Every row comes from one small tree of marks. Brackets hold a mark, then the marks that hang from it, in the order of their numbers. Every link used is in the known rows. Which tree was each row made from?
Known rows
{k397 k995}: [-0.19 -0.44  0.69 -2.30  1.34 -0.43 -2.43  1.40 -0.03  0.74  0.04  0.40
 -0.32  1.29  1.06  1.08  0.20]
{k356 k230 k656}: [-0.20 -1.00 -0.07 -2.60  2.28 -0.15  0.50  1.73 -0.60  1.41  0.64 -0.17
  0.13  2.97  1.17  1.58 -1.70]
{k397 {k995 {k748 k113 {k356 k656}} k981}}: [-1.50  1.09  0.07 -1.95  2.10 -4.75 -1.52  2.02  0.04  1.93  1.75 -2.81
 -0.54  0.70 -1.32  0.39  1.71]
{k37 {k397 {k995 k748}}}: [-0.80  0.15  1.80 -2.15  2.58 -0.95 -2.57  0.09  2.04  0.42  0.19  0.00
 -0.78  2.00  0.06 -0.54 -0.79]
{k37 {k397 {k995 {k748 k113 {k356 k656}} k981}}}: [-1.26  1.08  1.63 -2.23  2.75 -2.93 -1.90  0.29  2.25  1.22  0.99 -1.55
 -1.28  1.73 -0.47 -0.62 -0.40]
{k356 k656}: [-1.29  0.18  0.63 -2.98  2.33  0.23  0.20  1.14  0.17  0.94  1.01 -1.30
 -0.36  2.18  0.88  1.26 -1.74]
{k656 {k356 k230}}: [ 1.34 -1.53  0.65  0.27  2.87  0.30  0.37  2.57  1.59  0.35  0.06 -0.82
  0.70  1.85  0.53  2.09 -2.34]
{k230 {k356 k656}}: [-0.84 -1.69  1.48 -1.80  1.98 -0.19 -0.11  0.13  1.44  1.21  0.46  0.78
 -1.02  2.08  2.45  2.07 -0.41]
{k748 k113 {k995 k397 k981}}: [ 0.97 -0.25 -0.92 -0.77  3.05 -5.45  1.33 -0.43  2.21  2.31  1.97 -3.94
 -1.01 -0.14 -1.72  0.13 -2.45]
{k397 {k995 {k748 {k356 k656}} k981}}: [-1.41  0.85  0.40 -2.09  2.33 -3.37 -1.99  1.77  0.01  1.63  1.80 -2.11
 -0.01  1.18 -1.20  0.63  2.33]
{k397 {k995 {k748 k113 {k356 k230 k656}} k981}}: [-1.13  0.70 -0.17 -1.81  2.09 -4.92 -1.42  2.24 -0.23  2.07  1.60 -2.44
 -0.36  0.99 -1.20  0.51  1.71]
{k748 {k356 k230} k995}: [ 1.09  0.03 -0.07 -0.17  2.71 -3.62  1.41 -0.80 -0.47  1.74  0.51 -0.03
 -0.75 -0.23  0.30  3.34 -0.96]
{k74 {k37 k397}}: [ 1.53 -0.63  2.35 -2.73  4.11  0.42 -0.71 -0.39  2.12  1.89 -0.08 -0.43
  0.52  0.57  2.20  0.19 -1.70]
{k74 {k37 {k397 {k995 k748 k981}}}}: [ 0.86 -0.38  1.95 -3.03  4.11 -1.07 -1.70  0.31  1.77  2.17  0.42 -1.15
  0.70  0.72  1.27 -0.48 -0.09]
{k995 k397 {k748 k113 k356} k981}: [ 0.04  0.59  0.73  0.05  4.62 -5.74  0.46  0.15  2.21  2.95  3.78 -5.16
  0.40  0.15 -4.40 -1.08  1.14]
{k74 k37}: [ 1.66 -0.88  1.40 -2.53  3.67  0.23 -0.18  0.53  0.84  2.17  0.27 -0.91
  1.16 -0.02  2.05  1.15 -0.87]
{k37 k397}: [ 0.46 -0.09  2.24 -1.50  2.66  0.78 -1.26 -0.86  3.52  0.45  0.11  0.20
 -0.83  1.86  0.94  0.23 -2.44]
{k397 {k995 k981}}: [ 0.24 -0.27  0.49 -2.05  1.38 -1.07 -2.63  1.49  1.34  1.28  0.90 -0.65
 -0.04  1.42  0.42  0.84  1.04]

Which tree is each row?
[-1.28  0.91 -0.04 -0.88  3.01 -4.98  1.22  1.54 -0.60  1.99  1.60 -2.95
 -0.42  0.44 -1.59  1.16 -0.34] => {k995 {k748 k113 {k356 k230 k656}}}
[ 0.18 -0.25  0.16 -0.46  4.29 -4.77 -0.01  0.71  2.79  2.59  3.63 -5.30
  0.76  0.95 -4.26 -1.78  0.41] => {k995 k397 {k748 k113} k981}
[ 1.13 -0.75 -0.22 -1.03  3.45 -2.65  0.34 -0.99  2.10  1.75  2.11 -2.51
  0.08  0.83 -1.57  0.56 -1.15] => {k748 {k995 k397 k981}}
[ 1.33 -0.52  2.14 -3.14  3.82 -0.31 -1.71  0.08  1.97  2.14  0.07 -0.55
  0.50  0.77  2.05 -0.18 -0.51] => {k74 {k37 {k397 {k995 k981}}}}
[-0.25  0.47 -0.57 -1.24  3.69 -6.68  2.88 -0.43 -1.61  2.75  1.32 -2.51
 -1.80 -0.05 -0.95  1.40 -2.57] => {k748 k113 {k356 k230 k656} {k995 k397}}
[-0.66  1.12 -0.31 -0.50  3.05 -5.92  0.96  1.68  1.38  2.79  2.84 -4.49
 -0.03  0.59 -2.50  0.82  0.91] => {k995 {k748 k113 {k356 k230 k656}} k981}
[ 0.30 -0.63  0.63 -0.64  4.55 -2.79 -0.68  0.31  2.74  2.16  3.69 -4.23
  1.55  1.61 -4.13 -1.52  1.33] => {k995 k397 k748 k981}
[-1.18  0.50  0.69 -1.73  2.16 -2.64 -2.05  1.44 -0.87  1.05  0.80 -0.70
 -0.13  0.67 -0.61  0.98  1.63] => {k397 {k995 {k748 k356}}}
[-0.11  1.01  0.65 -0.01  3.21 -3.66 -0.25  0.68  2.44  2.09  2.92 -3.60
  0.70  0.32 -2.61  1.08  2.01] => {k995 {k748 k356} k981}
[ 0.78  0.96 -0.08 -0.03  3.54 -6.88  1.98 -1.19  1.34  2.89  2.16 -3.79
 -1.57 -1.28 -1.91  1.20 -1.41] => {k748 k113 k356 {k995 k397 k981}}
[-1.17  0.54  0.45 -1.05  3.31 -3.03  0.53  1.16 -0.66  1.57  1.70 -1.89
  0.34  1.10 -1.45  1.45  0.59] => {k995 {k748 {k356 k230 k656}}}
[ 0.97 -0.45  2.10 -2.78  4.23 -1.40 -1.27  0.19  0.53  2.27 -0.08 -0.15
  0.54  0.53  1.62  0.12 -0.14] => {k74 {k37 {k397 {k995 {k748 {k356 k230}}}}}}
[ 0.65 -0.45  2.05 -3.16  4.09 -0.75 -1.60  0.27  1.09  1.88 -0.03 -0.60
  0.56  0.65  1.59 -0.33 -0.50] => {k74 {k37 {k397 {k995 k748}}}}
[-0.98  0.15  0.53 -0.98  4.73 -5.13  1.22  0.62 -0.88  2.47  2.56 -3.48
  0.00  0.94 -3.25 -0.68 -0.29] => {k995 k397 {k748 k113 {k356 k230 k656}}}
